Each row comes from the steps of one path. Every step used is in the known rows, and no mark comes twice. Write the path behind each row, first mark first.
Known rows
l w h p x: -5	9	4	9	-6	8	-4	-21	-15	6	-13	20	-7	-6	-5	-3	3	3	1	9	-9	-4	-13	6	16	11	-17	-8	6	6	-9	-11	-16	10	5	-23	-1	-4	8	-3	11	5
t n: 7	30	1	31	-4	-3	4	18	-25	12	8	4	4	-8	9	7	27	-5	10	8	-15	-4	-13	4	13	-5	-19	-4	4	13	-6	4	-16	-9	-3	-24	-29	-9	2	15	4	-6
x w v: 5	13	7	18	-10	6	0	11	-4	5	-5	4	-8	-8	-1	3	4	-6	6	13	-10	-7	-9	6	-1	-1	-18	-7	8	7	-6	-3	-15	3	3	-26	-13	-5	4	3	6	6
l t: 1	32	1	36	-8	-2	4	16	-19	13	-4	7	0	-15	3	8	21	-4	9	15	-12	-9	-7	5	3	4	-19	-6	7	10	-2	4	-10	3	-4	-32	-37	-7	-4	10	8	-8
x w h p: 1	7	4	10	-4	7	-1	-11	-8	1	-12	16	-1	-4	-7	-2	4	-2	7	15	-7	-2	-6	5	0	7	-14	-11	5	8	-10	-3	-13	5	4	-19	-11	-5	12	0	6	14
m g w h p x: -3	-4	7	-1	-4	12	-3	-24	3	-18	-18	18	-4	13	-18	-6	-3	0	6	12	-13	-6	-7	6	-4	2	-14	-9	12	8	-15	-13	-11	27	4	6	-16	1	11	-10	5	7
w b m g p: 7	-5	1	18	-9	10	-1	-7	1	-9	-12	-2	-1	2	-8	1	6	-4	9	11	-18	-9	-12	0	-11	-15	-5	-4	17	14	-13	-8	-10	19	3	4	-15	4	-8	-11	-3	-8
x w h: 5	13	4	27	-7	6	-2	-1	-12	3	-5	11	-1	-5	0	4	9	-6	9	15	-7	-4	-6	5	0	5	-15	-10	6	8	-7	-2	-10	2	1	-24	-13	-6	8	4	3	3
e f: 9	17	3	42	-7	-1	1	11	-26	14	6	-10	-8	-14	10	15	23	-4	10	12	-15	-14	-7	7	4	12	-22	-2	3	9	-10	4	-13	-12	-7	-43	-25	-11	6	14	-4	-7
z h p x: -7	13	3	5	3	0	0	-13	-14	7	-18	20	8	-7	-17	-4	8	7	2	13	-6	0	-9	6	6	8	-22	-13	7	7	-15	-8	-19	5	1	-24	-3	-5	22	0	3	7
j n: 14	30	0	33	-3	-5	6	18	-23	18	8	5	8	-7	15	9	23	-10	11	14	-12	-4	-13	4	15	-2	-21	-4	6	11	-5	3	-18	-11	-5	-23	-30	-9	-1	13	0	-7
w b m g p x: 3	-11	2	13	-8	12	-3	-19	4	-12	-16	3	-6	4	-15	-3	1	-2	5	9	-20	-10	-11	1	-10	-16	-8	-5	19	12	-14	-14	-10	29	4	18	-14	5	-7	-15	-1	-1
u f: 7	22	2	34	-8	0	-1	4	-24	16	4	-10	2	-16	5	14	27	-9	12	8	-12	-12	-7	7	6	10	-26	4	0	9	-11	3	-13	-10	-6	-43	-20	-11	9	11	3	-12
z h p x w b m: -5	-15	3	-5	2	8	-4	-18	2	-9	-29	11	-9	5	-31	-14	-1	9	-2	13	-13	4	-5	1	-5	-8	-12	-10	14	9	-19	-18	-18	19	9	9	9	-2	13	-14	0	23
w v: 4	19	6	22	-10	2	2	12	-9	9	-1	3	1	-12	5	7	11	-6	8	11	-9	-9	-13	6	2	0	-19	-7	8	7	-6	-1	-15	-2	0	-37	-18	-7	5	6	5	-5
w h p: 1	14	3	15	-5	2	2	-9	-13	6	-8	15	7	-8	-1	3	11	-3	8	13	-6	-3	-9	5	4	8	-15	-11	5	8	-10	-1	-12	0	1	-30	-17	-6	13	4	5	2
u l w b m g p: 3	-2	3	13	-14	13	-8	-16	-5	-8	-13	-12	-15	1	-13	7	-7	1	9	8	-24	-13	-8	1	4	-10	8	11	8	9	-10	-12	-9	22	4	-4	-2	3	-14	-14	7	-11
p x w b m g: 5	-12	2	13	-7	14	-4	-4	2	-12	-19	0	-13	7	-19	-5	-1	-1	4	9	-21	-8	-7	0	-9	-17	-7	-2	17	11	-14	-15	-11	25	4	17	-7	0	-6	-12	-3	9
z h p x w b: -6	-4	3	-2	4	6	-3	-15	-2	-2	-24	14	-8	1	-26	-12	-1	8	-1	15	-10	3	-5	5	-1	-2	-17	-12	10	7	-17	-13	-20	16	9	-6	8	-5	18	-9	3	24
u l: 7	31	2	32	-9	-1	-1	6	-22	11	-2	-6	5	-15	3	20	8	-5	13	12	-10	-14	-6	5	10	8	-9	4	-2	5	-8	2	-10	-5	-7	-42	-21	-9	3	11	6	-9
b w: 7	18	3	31	-7	2	0	17	-13	0	0	6	7	-4	6	8	15	-4	10	13	-9	-12	-13	4	4	5	-16	-2	7	10	-10	0	-11	-4	0	-27	-23	-6	4	5	5	-12
h p: 3	22	2	22	-3	1	4	7	-16	12	-7	10	7	-13	2	6	14	-1	8	12	-6	-7	-12	4	6	6	-19	-7	5	9	-12	2	-14	-7	0	-36	-19	-8	6	6	6	0
m b: 7	19	0	36	-6	3	3	15	-17	9	-4	3	3	-11	2	10	16	-6	10	9	-9	-9	-9	0	2	-4	-13	-3	8	11	-10	-1	-9	-4	0	-29	-22	-6	-2	5	0	-12
x w b: 8	11	2	31	-6	6	-2	14	-9	5	-6	-1	-10	-6	-2	2	9	-4	7	13	-12	-6	-9	3	-1	-5	-14	-5	9	10	-11	-3	-14	2	4	-22	-8	-8	1	2	1	8
g m b w h p x: 0	-15	3	0	-4	13	-2	-26	4	-23	-23	10	-7	12	-22	-7	-5	0	2	4	-12	-5	-3	-2	-8	-6	-6	-6	15	10	-17	-18	-8	26	8	21	-19	2	4	-16	2	7
x w b m g: 9	-7	2	19	-8	12	-3	8	-1	-9	-14	-5	-9	5	-13	-2	5	-3	7	11	-20	-7	-7	0	-9	-17	-4	-1	15	13	-14	-9	-10	15	4	3	-8	-1	-8	-9	-4	2
l p x w b m: 1	-4	0	22	-3	12	-2	-3	-6	-5	-12	6	-18	-1	-9	-3	2	5	5	7	-18	-6	-7	0	9	-10	-9	-4	17	7	-4	-19	-11	11	6	1	-1	-2	-2	-12	-1	6
m g p x w: 2	4	6	14	-6	14	-3	-16	-1	-6	-11	14	-6	1	-11	-1	-2	-2	6	13	-13	-9	-8	7	-6	-2	-16	-8	13	8	-10	-9	-11	25	3	6	-14	5	0	-8	4	6
t l p x w: -3	12	-8	37	10	9	4	0	-13	4	-2	17	-10	-7	-3	7	11	7	9	6	-14	-11	-11	5	23	13	-25	-5	2	6	6	-13	-10	11	-4	-20	-10	3	6	1	10	4
b m: 9	18	0	34	-7	2	2	15	-16	7	-5	2	7	-11	5	10	19	-5	9	10	-10	-7	-12	1	2	0	-13	-3	8	12	-10	-1	-11	-5	-3	-26	-20	-5	-3	4	0	-12
v p x w b m g: 2	-22	2	13	-7	17	-5	-17	5	-15	-21	4	-15	11	-21	-9	-8	-3	3	11	-22	-6	-6	1	-16	-17	-11	-5	18	10	-13	-18	-10	29	7	25	-5	1	-6	-16	-1	22

Write each row's path
-3	8	3	10	-5	4	-1	-22	-10	2	-14	19	4	-5	-7	-1	6	-1	5	11	-6	-5	-9	6	5	7	-19	-13	7	6	-11	-8	-14	10	1	-17	-15	-4	13	0	6	9 => w h p x
0	-16	10	-4	-10	17	-4	-22	13	-17	-19	9	-13	7	-17	-6	-10	-3	3	11	-18	-9	-9	5	-13	-13	-12	-7	18	9	-9	-16	-13	35	6	24	-14	8	-2	-18	4	9 => b m g p x w v
2	-8	4	12	-6	14	-4	-17	4	-11	-15	8	-15	4	-16	-5	-6	-1	4	14	-17	-9	-8	6	-10	-10	-12	-7	16	8	-13	-12	-12	30	8	14	-8	4	-2	-12	2	13 => m g p x w b
-1	17	3	28	-1	9	0	1	-17	6	-3	15	-10	-8	0	3	5	4	7	10	-11	-8	-7	5	16	5	-20	-7	11	4	0	-13	-13	3	2	-23	-7	-4	6	-1	4	2 => l p x w
-1	-18	10	1	-11	17	-4	-18	13	-24	-19	9	-14	16	-17	-7	-10	-5	4	11	-20	-9	-9	4	-16	-12	-16	-4	18	8	-9	-19	-11	33	6	23	-17	4	-2	-17	5	10 => b m g w v p x
1	13	2	30	-5	6	-1	-8	-14	8	-6	14	0	-8	1	4	6	-5	6	12	-9	-9	-13	7	0	5	-26	-9	8	6	-7	-7	-12	6	1	-18	-17	-5	4	2	5	9 => v p x
-3	1	9	-3	-7	9	-1	-11	3	0	-17	13	-12	-4	-13	-5	-6	1	0	12	-10	-7	-9	8	-1	0	-22	-10	9	4	-10	-10	-18	15	7	-8	-10	-3	8	-5	10	23 => h p x w v
0	2	6	15	-6	10	-4	-29	-2	-5	-10	20	-8	-2	-7	-1	-1	-4	6	15	-7	-4	-7	8	-3	6	-18	-14	9	5	-6	-8	-11	21	4	2	-13	2	8	-5	6	12 => g p x w h
6	-5	6	13	-9	10	1	8	5	-16	-12	-7	-11	6	-9	1	0	-6	5	5	-15	-9	-8	-2	-10	-13	-7	-1	16	11	-13	-12	-9	14	5	1	-22	-1	-4	-10	1	-7 => g m b w v
5	16	4	24	-7	7	1	-3	-8	2	-3	8	5	-6	1	6	10	-5	11	13	-11	-10	-12	5	-4	0	-14	-5	10	12	-10	-1	-10	10	-1	-19	-22	1	1	-1	3	-12 => m g p
1	-11	1	6	-4	10	-3	-11	2	-6	-24	7	-13	1	-20	-8	-1	3	0	10	-16	-4	-8	1	-5	-10	-11	-6	14	9	-17	-13	-15	17	8	10	-6	-2	-2	-11	2	23 => h p x w b m
7	10	3	29	-6	5	0	15	-10	-5	-5	4	4	0	-1	7	13	-4	9	10	-11	-11	-9	-1	-1	-4	-10	1	9	11	-10	-4	-9	2	4	-15	-26	-4	-1	-1	2	-14 => m b w
-9	-2	9	-15	0	7	-3	-18	3	-3	-24	19	-7	0	-24	-12	-6	7	-3	14	-8	2	-5	9	0	2	-22	-14	10	5	-12	-14	-21	17	8	-10	4	-2	23	-8	7	23 => z h p x w v
8	12	1	27	-7	6	2	12	-12	0	-8	1	8	-3	-1	7	13	-4	11	9	-15	-10	-10	0	-2	-7	-9	-2	12	14	-12	-5	-9	5	-4	-16	-20	-3	-4	-1	-1	-15 => b m g
7	5	3	24	-7	9	-2	12	-1	-11	-7	-2	-9	8	-8	1	6	-4	9	13	-16	-9	-10	1	-7	-9	-10	-2	14	12	-14	-7	-10	13	4	-10	-15	-4	-1	-5	-1	-6 => m g w b
2	0	3	15	-6	11	-1	-17	-3	-8	-13	10	2	-1	-9	2	3	-2	7	10	-15	-10	-11	4	-6	-6	-12	-5	15	11	-12	-11	-9	24	-1	9	-21	5	-4	-9	1	-8 => b m g p x
1	6	4	25	-5	10	-3	-8	-9	3	-10	16	-8	-5	-5	-1	0	-4	5	14	-9	-7	-8	7	-4	4	-25	-8	9	5	-7	-8	-13	10	4	-8	-12	-4	4	-1	6	20 => v p x w
-2	-15	6	-5	-5	14	-3	-27	6	-25	-24	17	-4	16	-21	-8	-3	0	5	11	-15	-5	-6	1	-8	-4	-8	-7	15	11	-16	-17	-9	30	4	21	-17	4	5	-15	2	5 => b m g w h p x
10	15	-1	35	-6	7	3	12	-13	2	-8	-6	-5	-7	-2	8	11	-5	7	4	-11	-6	-6	-3	-5	-8	-10	-3	12	14	-14	-6	-7	2	0	-17	-21	-4	-7	-2	-4	-10 => g m b
-3	11	5	16	-7	10	-5	-25	-15	-4	-7	10	-13	-4	-8	10	-7	3	11	10	-13	-10	2	5	18	9	-6	-2	3	0	1	-15	-8	13	-1	-18	-6	-3	13	-3	8	5 => u l p x w h
2	-9	6	1	-6	12	-2	-15	4	-21	-19	11	-1	14	-15	-5	3	-2	9	12	-14	-4	-6	0	-9	-4	-5	-6	12	12	-15	-11	-8	20	3	7	-18	2	5	-12	2	-2 => b m g w h p
1	9	7	21	-10	5	1	0	-6	7	-3	7	-2	-8	4	3	3	-8	7	13	-10	-8	-13	7	-5	-1	-24	-9	8	6	-4	-3	-14	2	2	-28	-19	-6	5	1	7	7 => w v p
2	8	4	21	-6	8	-3	-12	-10	-1	-9	16	-6	-4	-6	0	4	-4	6	12	-8	-5	-6	7	1	6	-18	-11	8	6	-8	-8	-12	13	2	-10	-11	-4	11	0	4	11 => p x w h
9	2	2	28	-7	7	-2	12	-1	-10	-10	-4	-9	3	-5	1	11	-4	8	12	-15	-7	-11	-2	-5	-9	-8	-1	14	12	-13	-7	-10	7	3	-5	-15	-4	-6	-6	-1	-4 => g w b m
-2	14	3	15	-6	6	-2	-9	-17	10	-8	16	-3	-7	1	1	9	1	5	10	-7	-3	-12	5	16	11	-13	-6	5	7	-8	-5	-15	0	4	-37	-2	-6	7	0	11	-2 => l w h p
0	-11	1	15	-3	16	-3	-6	-2	-12	-15	4	-18	7	-15	-5	-2	5	6	7	-23	-7	-5	0	5	-16	-6	-3	21	9	-6	-23	-9	21	6	10	-1	2	-3	-16	-2	3 => l p x w b m g
3	-16	2	19	-6	13	-5	-14	1	-7	-18	7	-16	3	-15	-6	-3	-3	2	11	-17	-5	-8	2	-11	-12	-15	-7	14	7	-10	-15	-12	18	8	15	-6	-2	-5	-11	2	25 => v p x w b m
-3	-6	9	8	-10	8	-3	-12	3	-10	-9	14	-6	5	-5	-3	-5	-5	3	13	-13	-12	-13	8	-6	-1	-24	-7	12	4	-5	-12	-14	17	7	0	-18	-2	7	-7	11	13 => b w v p x
8	7	-1	31	-7	3	1	12	-9	4	-8	-4	0	-7	0	5	16	-4	8	9	-15	-7	-12	-1	-2	-10	-8	-4	12	12	-12	-5	-11	0	1	-18	-14	-7	-6	0	-2	-6 => w b m
-2	-16	-9	23	7	16	2	-8	2	-14	-13	7	-17	8	-19	-1	4	8	8	4	-27	-10	-9	-1	10	-7	-11	-1	12	10	0	-23	-7	29	-1	13	-4	9	-4	-14	3	6 => t l p x w b m g
1	7	8	12	-10	9	-2	-2	-2	1	-11	9	-11	-5	-6	0	-1	-3	3	11	-10	-9	-9	8	0	-1	-22	-8	10	5	-7	-9	-16	13	4	-12	-10	-4	5	-1	6	13 => p x w v
4	5	2	24	-5	8	-4	1	-7	2	-11	5	-13	-4	-9	-1	3	-1	4	12	-13	-8	-8	4	0	-5	-18	-6	11	7	-11	-9	-15	12	5	-8	-6	-7	2	-2	2	14 => p x w b
-2	4	7	16	-9	7	-1	-12	-3	4	-8	13	-6	-5	-3	0	-2	-6	3	11	-11	-9	-13	9	-4	0	-26	-11	10	4	-5	-10	-16	12	3	-15	-16	-4	6	-2	8	14 => w v p x
4	-12	2	15	-6	12	-5	-18	4	-9	-18	6	-14	0	-15	-5	-1	-1	3	12	-16	-6	-10	2	-9	-11	-11	-7	15	8	-12	-13	-12	24	8	19	-8	3	-6	-13	2	13 => g p x w b m
4	-15	7	12	-9	13	-1	-4	8	-18	-13	-1	-14	9	-10	-2	-8	-7	4	6	-16	-8	-7	-1	-17	-13	-10	-2	16	10	-9	-14	-9	17	9	10	-22	1	-4	-16	3	6 => g m b w v p
-4	11	9	7	-9	10	-4	-13	-8	-2	-8	2	-19	-6	-9	8	-13	3	8	9	-16	-14	-1	7	17	1	-10	0	5	-2	3	-16	-12	13	1	-20	-6	-3	8	-4	11	8 => u l p x w v
9	4	1	28	-5	9	1	12	-6	-12	-9	-5	-4	3	-5	5	7	-4	7	5	-13	-8	-7	-4	-6	-7	-6	1	13	14	-15	-9	-7	7	2	-3	-24	-2	-6	-6	-1	-12 => g m b w
3	-7	5	11	-6	16	-4	-18	3	-13	-17	11	-6	4	-15	-3	-2	-1	6	11	-16	-8	-8	4	-10	-7	-11	-5	15	10	-12	-13	-10	29	3	20	-15	7	-6	-13	1	4 => b m g p x w
2	4	9	17	-9	8	-1	0	3	-6	-6	8	-11	3	0	0	0	-8	7	15	-11	-8	-12	7	-9	0	-23	-7	10	6	-4	-6	-12	8	5	-16	-19	-4	4	-4	8	9 => g w v p
